Each row comes from the steps of one path. Every step used is in the known rows, and no mark comes twice. Write the path behind each row, first mark first.
Known rows
matez, morez, napo: [-17  16  -9  -8 -18  -7 -27   7   2  23  52 -16  22 -21  21 -26   4  21
 -26 -35  -2  -5   8   1   3  41 -19  -3  35  10 -15]
piveb, demem: [ 23 -10   0  -2  21   7  -6   9 -31  -3  29  19   3  45 -35  16  16  13
 -16  13  13  -4   6 -10 -10   3  18   2 -10 -13 -12]
fipes, morez, pizik, moga, nufo: [ 23 -36  33  11  -2  -4  23   8 -24   3  24  -2 -18 -13   8 -42 -12  15
  15  34 -16 -32 -32  30 -10  24 -12  52 -18  -4  27]
kuvo, morez: [ -3 -35  -2  28  43  18  -8   2 -13 -11  -4  -3   2 -16   4 -14 -12 -13
   9  17  15  18  20 -30 -29 -11 -27  16  37  -5 -12]
nufo, morez: [ -5 -30  13   7  37  31 -13  -9 -10 -11 -14   3   5 -20   7   0  -8 -20
   7  22   6   8  39 -15 -37   1 -21   8  18   7  -9]
matez, morez: [ -9   3 -16   4  -8 -19 -22   2   7  21  30   1   0 -21  15 -12   5  15
 -18 -26   0  -8  12  11   4  30   7  10  28  -5 -15]
moga, kuvo, morez: [-10 -30 -12  29  65  17 -13  -8 -15 -10  18 -18   3 -17  -2  -6 -23 -36
   9  48 -11  32   5 -14 -24 -23 -29  40  41  12  17]
kuvo, morez, pizik: [ 11 -53  -4  46  43  14 -15  25 -17 -11 -11   4 -10 -35   4 -24 -12 -13
  10  17   0  -6  32 -22 -53 -13 -29  27  44 -13  11]
morez, piveb: [  8 -19  15 -22  12 -11  -4 -15  -1  -8 -15  30 -10  26 -38  15  22   6
   8  11  30   1   4  31  -9  12  11  10   2 -33   5]
kolor, zogoz, morez, napo: [ 12  10  15  26  30  42 -22 -17  12   5   8  18   4 -19  21  17  10  17
 -29  26   5  39  31 -29 -54  20 -12 -11  33  20  -8]
morez, zogoz: [ 20   2 -10   2 -20  -2 -32  19   4  -6  12  20   7  -4 -23 -48  11 -18
 -12  19 -16   5  -2  15 -13   2 -35 -22  18  -7  15]
moga, nufo, morez, napo, kolor: [ -9 -16  14  -5  36  53   0 -12 -33 -24  16 -14  38 -27  21 -12 -32 -37
  11  44  -8  18  10  -4 -22  12 -56  30  23  32  23]
zogoz, morez, piveb: [  2 -10   8 -15  31  23 -24 -20  -5 -14 -41  36  -9  -5 -37  32  11   3
  20  30  11  11  32  10 -45  -2   4 -12  17  -9  -3]
fipes, demem, piveb: [ 39  18 -18  28  11  31  25 -10 -38 -35  31   2   4  20 -30  -9 -15  13
 -11  -4  25   0  50 -25  -5  22  31  13  20  -1  12]
moga, zogoz, morez: [  4  -5   7  -1  44  18  -2 -12   6  -5 -16   1  23 -12 -15  14 -23 -13
  44  46 -10  17 -11 -36 -13  -5   8   8  18   7   1]
kolor, zogoz, morez, kuvo: [ 28 -10   3  46  37  38 -31 -10  25   2 -15  30 -14 -31  18  17  23   5
 -31  34   6  16  39 -19 -55   5  12   9  34   7  -7]
demem, piveb, nudasu: [ 51  16 -15   4  19  35  12   2 -10 -23  -2  53 -14   3 -43  22  -7   2
  -9 -46   1  27  56 -55  -1  -3   4  10 -12  -3   6]
napo, kolor, zogoz, morez: [-11  18  27  38  14  33  -1 -14  -1 -28  19  51  17 -15  22  53  26  11
 -37  19  15  57  50 -15 -47  17   3  17  16  16   8]
napo, kolor, zogoz: [ -8  16  27  37   3  19  10 -11   2 -24  35  43  18  -5  29  42  27  12
 -44   8  20  53  35  -9 -28  22   4  25   8   8  11]
moga, kuvo, morez, napo: [-16 -20  -8  21  57  26 -17  -4 -19  -8  34 -29  17 -19   1 -16 -25 -33
   3  43 -12  34   2 -22 -25 -15 -47  31  45  22  17]
moga, zogoz, morez, piveb, nudasu: [ 14 -17  14 -15  51  20  -5 -20   4  -7 -24  22  22  -5 -46  32  -9 -14
  46  42   0  25   5 -36 -22  -2   7   8  12  -9   0]
fipes, morez, kuvo: [ 17 -22   7  12 -18   4   1  13   2   6  19  -3 -16 -12   2 -35  24  16
  -9   7  10 -29 -23  30   9   1   5  33 -23  -4  -2]
kolor, zogoz, morez, piveb, demem: [ 28 -13  17  22  51  31 -22 -26   5   0  -5  51 -14  10 -12  40  27  20
 -24  41  25  37  37 -10 -62  19  18   4  25  -9  -8]
napo, kolor, zogoz, morez, piveb: [ -8  12  32  29  18  29  -2 -20  -1 -30  15  60  14  -7  10  59  32  12
 -35  22  25  59  51  -4 -49  21   6  18  17   4   9]
kolor, zogoz, morez, vazavef: [ 23  -1  12  46  47  33  -9 -16  21  -4 -20  32 -31 -27  15  31  13   5
  -8  27  -9  31  30 -15 -62  11  18   4  27  16 -13]
fipes, demem, piveb, nudasu: [ 46  15 -20  22  14  42  23  -9 -40 -32  29  14   8  13 -47   5 -10   8
 -13 -19  21  11  69 -48 -10  16  22   6  10   0   7]
moga, nufo, morez, vazavef: [ 10 -32   5  11  57  40   8 -10 -21 -25 -20 -11  -5 -33  10  -9 -36 -50
  40  45 -28  -3   0  11 -27   1 -26  38  20  25  14]
pizik, moga: [  5 -10  44   4  12  -8  15 -17  -8 -16   5   1   3   3   8 -17 -16  -5
  10  41 -14 -22 -11 -17   4  29  -6  33   9  -8  -4]
demem, piveb: [ 41  20 -11  13  16  19  17   2  -8 -26  -1  34 -17  12 -20   2 -16  10
  -5 -28   9  12  27 -22   5   5  15  19   2  -5  10]
zogoz, morez: [ -4   3  -2   0  23  30 -19  -9  -4  -7 -32  14  -2 -24 -10  22  -3  -3
  13  23  -9   8  30 -11 -38 -12  -3 -18  15  15  -7]

Write each row's path
[ 11 -19  18  19  28  21 -19   7 -13 -15 -36  21 -11 -40  -7   3 -10  -4
  21  43 -31 -25  36 -13 -62   1  -8   8  27   4  15]
zogoz, morez, pizik, moga
[ -2   5  13  -9  38  26  -5  -9   2  -5  -1 -12  39 -13 -12   5 -23  -8
  38  40 -11  19 -13 -42 -15   3 -12   0  23  17   0]
moga, zogoz, morez, napo
[ -5  -1  60   3  34  13  16 -23  -9 -30  13   3  41  -8   2  -2 -27 -11
  29  68 -18   3 -11 -46 -10  35 -15  39  24   6   0]
pizik, moga, zogoz, morez, napo, kolor
[ 18   1   9  34  38  34 -18 -21  16   5  -7  30 -10 -18  18  27  11  13
 -23  32   6  38  34 -22 -54  14   7  -4  27  11  -8]
kolor, zogoz, morez
[  4 -30  31  26  52   3  -5 -16 -17 -25  22  -4   9 -10  -1 -37 -30 -37
  12  82 -26   2  -8 -22 -18  14 -38  53  44  -3  12]
pizik, moga, kuvo, morez, zogoz
[ -3   6  40  47  18  28   2 -10  -5 -33  18  53  14 -23  26  42  20   8
 -33  32   4  38  52 -17 -57  26   0  32  23   9  18]
napo, kolor, zogoz, morez, pizik, moga
[ 15 -44   1  11  47  38  -5   1 -29 -14 -13  -9   6 -38  14 -21 -35 -42
  25  50 -22 -13  12   9 -35   0 -37  39  25  14  35]
moga, nufo, morez, pizik
[ 26 -37  24  25  18  -3   6  16 -20 -13  -5   2  -8 -30   8 -33 -26 -17
  17  45 -38 -50  -2   6 -29  18 -17  51  20 -10  41]
morez, pizik, moga, nufo
[-18  30  29   9 -13  30  -1   1  -5 -14  56   8  43  -5  27  10  16  16
 -43  -7  10  42  19 -21 -22  32 -36   0  14  27   7]
morez, napo, kolor, zogoz
[  8 -14  -5 -13  10 -22 -27  -5  -9  14  35  31  -5  19 -29   7  29  25
 -19 -13  27  -9  18  27  -8  40  23  17  24 -34 -17]
matez, morez, piveb, demem
[ 14 -18  46  13  43   7   7 -18   3 -23 -11   1  20 -14  -3 -15 -25 -20
  35  74 -21 -25 -14 -39  -6  21   2  46  27  -6  -4]
pizik, moga, zogoz, morez, kuvo
[  3   1   3  18  35  29  -9   0   2 -21 -48  18 -30 -35 -16  27  -2 -13
  37  15 -33   0  25  -3 -51 -14  12  -9  17  23 -14]
zogoz, morez, vazavef
[ 11 -11  20  12  -3  -4  32   4  -4  -3  12   1 -41  -4  -4 -14   9  16
  25  -4 -15  -6 -36  34  -2  11  15  27 -31  10  -9]
fipes, morez, vazavef
[ -1 -29 -18  29  55  17 -28   2 -13 -13  23  -7   6 -20 -13 -29 -19 -45
   3  57 -19  34   5  -8 -31 -21 -44  28  50   9  24]
moga, kuvo, morez, zogoz
[  8 -31  46   3  47  21  15 -28 -26 -26  -1  -8  14 -13  17 -26 -41 -35
  26  76 -22 -18  -8 -14 -10  30 -31  55  24   6   9]
pizik, moga, nufo, morez
[ 10 -16  39  -1  28   6  22 -23 -20 -20   6 -10  12  -4  14 -26 -39 -25
  22  64 -25 -22 -28  -7   8  30 -20  50  13   3  14]
pizik, moga, nufo
[ 10 -10 -10  17  21  37 -38   7   7 -13 -41  16  -6 -42 -11   4  13 -13
   3  26 -10 -23  37  -7 -38 -22   2  -2  26   9  -8]
zogoz, morez, kuvo
[-27  33  23  -8 -24  24   0   9 -14 -20  49  -1  47  -4  14   5  11   9
 -29 -14   4  27  13 -14  -9  22 -41  -5   7  26   9]
morez, napo, kolor
[-15 -13  18  34  35  39  -8   1 -17 -22  36   4  33 -20  24  -6  -1  -3
 -22  13  22  47  34 -45 -44  12 -52  16  47  13  -7]
kuvo, morez, napo, kolor, zogoz
[ 10 -22   6  24   7 -29 -17  15   1  14  27   4  -1 -37  15 -29  -9   8
  -1   4 -21 -40   7   1 -14  44   6  44  41 -16   8]
matez, morez, pizik, moga, zogoz
[ 12 -55  36  28  52  21  -8   4 -15 -20 -17   6   3 -35   9 -20 -22 -28
  26  52 -15 -23  36 -25 -55  15 -23  43  33  -6  13]
nufo, morez, pizik, moga, zogoz
[ 26 -36  33  29  22 -14   8  19  -8 -10  -4   3  -2 -23   0 -27 -21  -9
  25  43 -31 -44  -6 -15 -26  19  -3  50  19 -18  31]
morez, pizik, moga, zogoz
[-24  -7  28   2  21  48 -12  -3 -21 -26  20   3  38 -22  18   3   0 -14
 -11  12  11  25  49 -24 -43  17 -50   5  24  26  -4]
nufo, morez, napo, kolor
[ 14 -18   6  13  44  14  -6   4   2  -4 -21   4  15 -26 -16   7 -23 -12
  46  45 -20   0  -2 -30 -31  -6   6  16  23   1  15]
moga, zogoz, morez, pizik
[ -4  11  22  45  13  37  -9  -6   6 -30  15  51  16 -25  23  45  34   4
 -43  20  16  42  53 -12 -47  11   6  25  21  14   8]
napo, kolor, zogoz, morez, kuvo
[ 17 -60  15  47  57  17  -4  12 -28 -21  -8   0  -3 -37  11 -37 -31 -25
  19  49 -11 -17  19 -27 -48   2 -40  53  50 -13  18]
kuvo, morez, pizik, moga, nufo
[ 23 -32  28  29   9 -14   1  22 -11 -11  -6   9 -15 -25   5 -26 -11  -4
   9  28 -30 -49  10  -1 -32  17  -6  39  16 -16  29]
morez, pizik, moga
[ 14 -37  41  12  45  24   6 -20 -19 -29  -5  -9  13 -23  17 -34 -35 -42
  20  78 -22 -34  -4 -11  -9  25 -29  64  28   2   9]
pizik, moga, nufo, morez, kuvo
